Each row was made from one walk, in order. Every step used is in the known rows, and no mark comes twice. Write each row's walk.
Known rows
zoti > guzal > simimo > depo: [ 0.807  3.649 -1.124 -0.690  0.184 -1.712  2.406  3.401 -0.336 -1.067
 -1.612 -4.655 -1.063  0.069 -0.621 -0.083  1.169 -3.906 -0.201]
depo > simimo > guzal: [ 0.680  3.194 -0.040 -0.619  0.500 -0.904  1.952  3.609 -0.695 -1.241
 -2.228 -3.410 -2.221  0.547 -0.742  0.334  2.305 -2.620  0.783]
simimo > guzal > legik: [ 2.223  3.686 -1.203  0.783 -1.316  0.017  1.770  4.684 -0.200 -1.190
  0.320 -2.679 -2.817  0.490  1.827  1.156  0.275 -1.409  0.821]
zoti > guzal > legik > depo > simimo: [ 0.428  3.259 -1.074 -2.995 -1.583 -2.966  1.618  1.126 -1.119 -0.928
 -2.310 -4.168 -1.525  0.258 -0.734 -1.171  1.862 -4.355  3.046]
guzal > simimo > depo > legik > ruzo: [ 0.266  2.621 -0.046  1.215 -0.236 -1.205  2.598  1.148 -2.783  1.232
  2.368 -3.393 -1.443 -0.112  1.447  0.280 -0.185 -2.769 -1.349]
guzal > simimo: [ 0.289  0.072 -1.108 -2.327 -0.972 -0.803  1.448  0.288 -1.470 -2.078
 -2.072 -0.922 -0.122  1.808 -0.688 -1.265  2.837 -2.297  2.684]
zoti > guzal > legik > depo: [ 1.135  3.334 -1.469  0.532 -0.224 -2.571  1.341  1.834 -0.604  0.511
 -0.464 -3.574 -1.525 -1.046 -0.030  0.087 -0.850 -3.552  1.871]
simimo > ruzo: [ 1.342  2.270  0.629 -1.466  0.548 -0.694  1.377  1.577 -1.320  0.468
  1.370 -2.304 -0.813  0.087  1.117 -0.948  0.619 -0.477 -1.403]
zoti > guzal: [ 0.571  3.252 -0.498  1.855  1.513 -1.882  1.268  0.605 -0.413 -0.304
 -1.258 -1.436  0.473  0.500 -1.574  1.741 -1.317 -2.578 -0.805]
simimo > depo > legik: [ 1.478  4.500 -0.528  0.836 -1.019 -0.255  2.061  1.901 -0.627 -1.311
  0.334 -3.484 -1.877  0.126  1.713  0.639 -1.146 -0.736  1.812]
simimo > depo > legik > guzal: [ 0.751  4.804 -0.220  1.902  0.079 -1.604  0.716  1.687 -0.869 -0.213
 -0.574 -3.360 -2.075 -1.329 -0.949  0.005 -1.057 -3.504  1.726]
zoti > guzal > simimo > depo > legik: [ 1.550  5.683 -0.904  0.126 -1.389 -0.985  3.007  2.712 -0.738 -2.180
 -0.345 -3.930 -2.025  0.632  0.808  0.666 -0.555 -2.143  1.952]
guzal > legik > ruzo: [ 0.435  0.769 -0.423  1.330 -0.514 -0.988  1.375  0.779 -2.546  1.951
  2.833 -1.808 -0.925  0.059  1.944  0.443 -0.165 -2.342 -1.940]
legik > ruzo > simimo: [-0.765 -1.004 -0.288 -2.349 -1.115 -1.655 -0.266 -0.218 -4.205  0.855
  0.864 -0.607  0.314  0.891  0.599 -0.502 -0.226 -1.194 -0.622]
zoti > guzal > simimo > ruzo > kose: [ 0.716  1.148  1.585  0.056  0.316  0.589  3.204  0.355 -1.415 -1.185
 -1.244 -2.264 -1.872 -0.315  0.523 -2.207  2.462 -0.630  0.122]
simimo > depo: [ 0.717  2.000 -0.551  0.351  0.651 -0.665  1.101  2.198 -0.098  0.175
 -0.616 -4.027 -0.866 -0.629  0.705 -0.056  0.400 -1.888 -0.295]
zoti > guzal > legik > depo > simimo > ruzo > kose: [ 0.869  2.373  1.508 -0.574 -0.464 -0.160  3.190  0.819 -1.271 -0.702
 -1.173 -3.756 -2.771 -1.037  0.973 -2.371  2.205 -1.358  0.623]
ruzo > simimo > depo > legik > guzal > zoti: [ 0.095  2.028  0.039 -0.980 -1.205 -0.351 -0.441  2.417 -1.073 -2.581
 -1.538 -3.394 -3.407 -0.329 -1.021 -2.116  0.058 -3.555  4.274]
zoti > guzal > legik > ruzo > simimo: [-0.004  1.029 -0.880 -2.061 -2.000 -2.046  0.393  1.324 -3.886  0.454
  1.389 -1.312 -0.388  0.936  1.051  0.255 -0.969 -1.908 -0.991]

Which walk is each row?
[ 0.272  2.236  0.154  0.276 -0.424 -0.118 -0.079  2.251 -0.405 -2.308
 -1.475 -3.553 -3.454 -0.615 -1.086 -1.888  0.177 -3.735  4.009]
simimo > depo > legik > guzal > zoti
[-0.285  0.052  0.220 -0.002  0.279 -0.164 -0.978  1.039 -0.526 -1.815
 -2.084 -2.137 -2.391 -0.333 -1.958 -2.212  0.951 -3.735  3.677]
legik > guzal > zoti
[ 1.340  3.750  0.185 -4.134 -1.148 -2.123  2.057  2.454 -1.567  0.027
  0.484 -4.543 -2.113 -0.158  0.969 -2.193  2.028 -2.588  0.401]
guzal > legik > depo > simimo > ruzo
[ 0.326  0.553  1.892 -0.976  0.093  0.253  2.622 -0.414 -1.545 -0.445
 -1.522 -3.169 -2.280 -1.041  0.844 -3.122  2.949 -0.692  1.088]
legik > depo > simimo > ruzo > kose
[ 0.532  3.408 -0.176 -0.699  0.815 -1.715  2.034  3.717 -0.771 -0.566
 -2.392 -4.403 -2.588 -0.341 -1.108 -0.123  2.229 -3.482  1.417]
legik > depo > simimo > guzal
[ 0.237  1.879 -0.053 -0.023  0.504 -1.098  1.145  3.865 -2.719  0.392
  0.165 -2.421 -1.801  0.129  0.151  0.903  0.241 -1.763 -1.411]
legik > ruzo > simimo > guzal
[-0.129  0.230  1.447  2.391 -0.035  0.913  3.259 -0.652 -2.385 -0.001
  0.016 -2.580 -2.253 -0.877  1.583 -1.433  1.590 -1.008  0.244]
guzal > simimo > depo > legik > ruzo > kose
[-0.036  1.357  1.406  2.959  0.290  0.361  3.596 -0.230 -2.212  0.011
 -0.114 -2.901 -2.176 -0.929  1.021 -0.835  0.950 -1.657 -0.427]
zoti > guzal > simimo > depo > legik > ruzo > kose
[ 1.965  4.130 -1.187 -0.922 -2.115 -0.467  2.079  4.694 -0.428 -1.776
 -0.526 -3.385 -3.080  0.898  1.446  0.558  1.413 -2.244  1.514]
depo > simimo > guzal > legik
[-0.052  1.262 -0.470 -1.472 -0.433 -1.565  0.697  2.450 -2.420  0.966
  0.605 -3.994 -0.847 -0.468  1.082 -0.359 -0.102 -2.222 -1.545]
legik > ruzo > simimo > depo
[ 1.148  2.820 -1.385 -0.753 -0.888 -2.016  1.107  3.484 -1.276  0.149
 -0.412 -3.917 -2.591 -1.037  0.710 -0.408  0.015 -2.809  2.394]
ruzo > simimo > guzal > legik > depo
[ 0.218  0.413  0.039 -1.596 -0.440  0.530 -0.034  3.863 -1.057 -2.830
 -1.911 -2.681 -3.244  0.711 -0.518 -1.346  1.229 -2.021  3.040]
ruzo > simimo > guzal > zoti
[ 0.316  2.123 -1.024 -3.532 -1.961 -2.416  1.300  0.685 -1.254 -0.930
 -2.174 -3.818 -1.591  0.324 -0.155 -1.790  2.426 -3.732  3.687]
guzal > legik > depo > simimo
[ 1.423  4.201  0.283 -2.520 -0.665 -1.526  2.230  2.603 -1.915 -0.827
  0.656 -3.068 -1.966  0.198 -0.038 -1.805  1.572 -2.675  0.357]
depo > legik > guzal > simimo > ruzo
[ 0.265 -0.215  1.347  3.278  0.300  1.187  2.717  0.423 -1.951  0.669
  0.405 -2.083 -2.580 -1.065  1.918 -0.802  1.420 -0.782 -0.817]
simimo > guzal > legik > ruzo > kose
[ 0.618  2.316 -0.248  0.907 -0.492 -1.240  2.194  2.821 -2.478  1.505
  2.167 -3.176 -2.166  0.005  1.518  0.664  0.738 -3.249 -2.093]
depo > simimo > guzal > legik > ruzo
[ 1.878  4.196 -1.546  0.842 -1.415 -1.168  1.620  2.577 -0.249 -1.132
  0.152 -2.018 -1.220  0.822  0.902  1.495 -1.141 -2.197  0.408]
zoti > guzal > legik
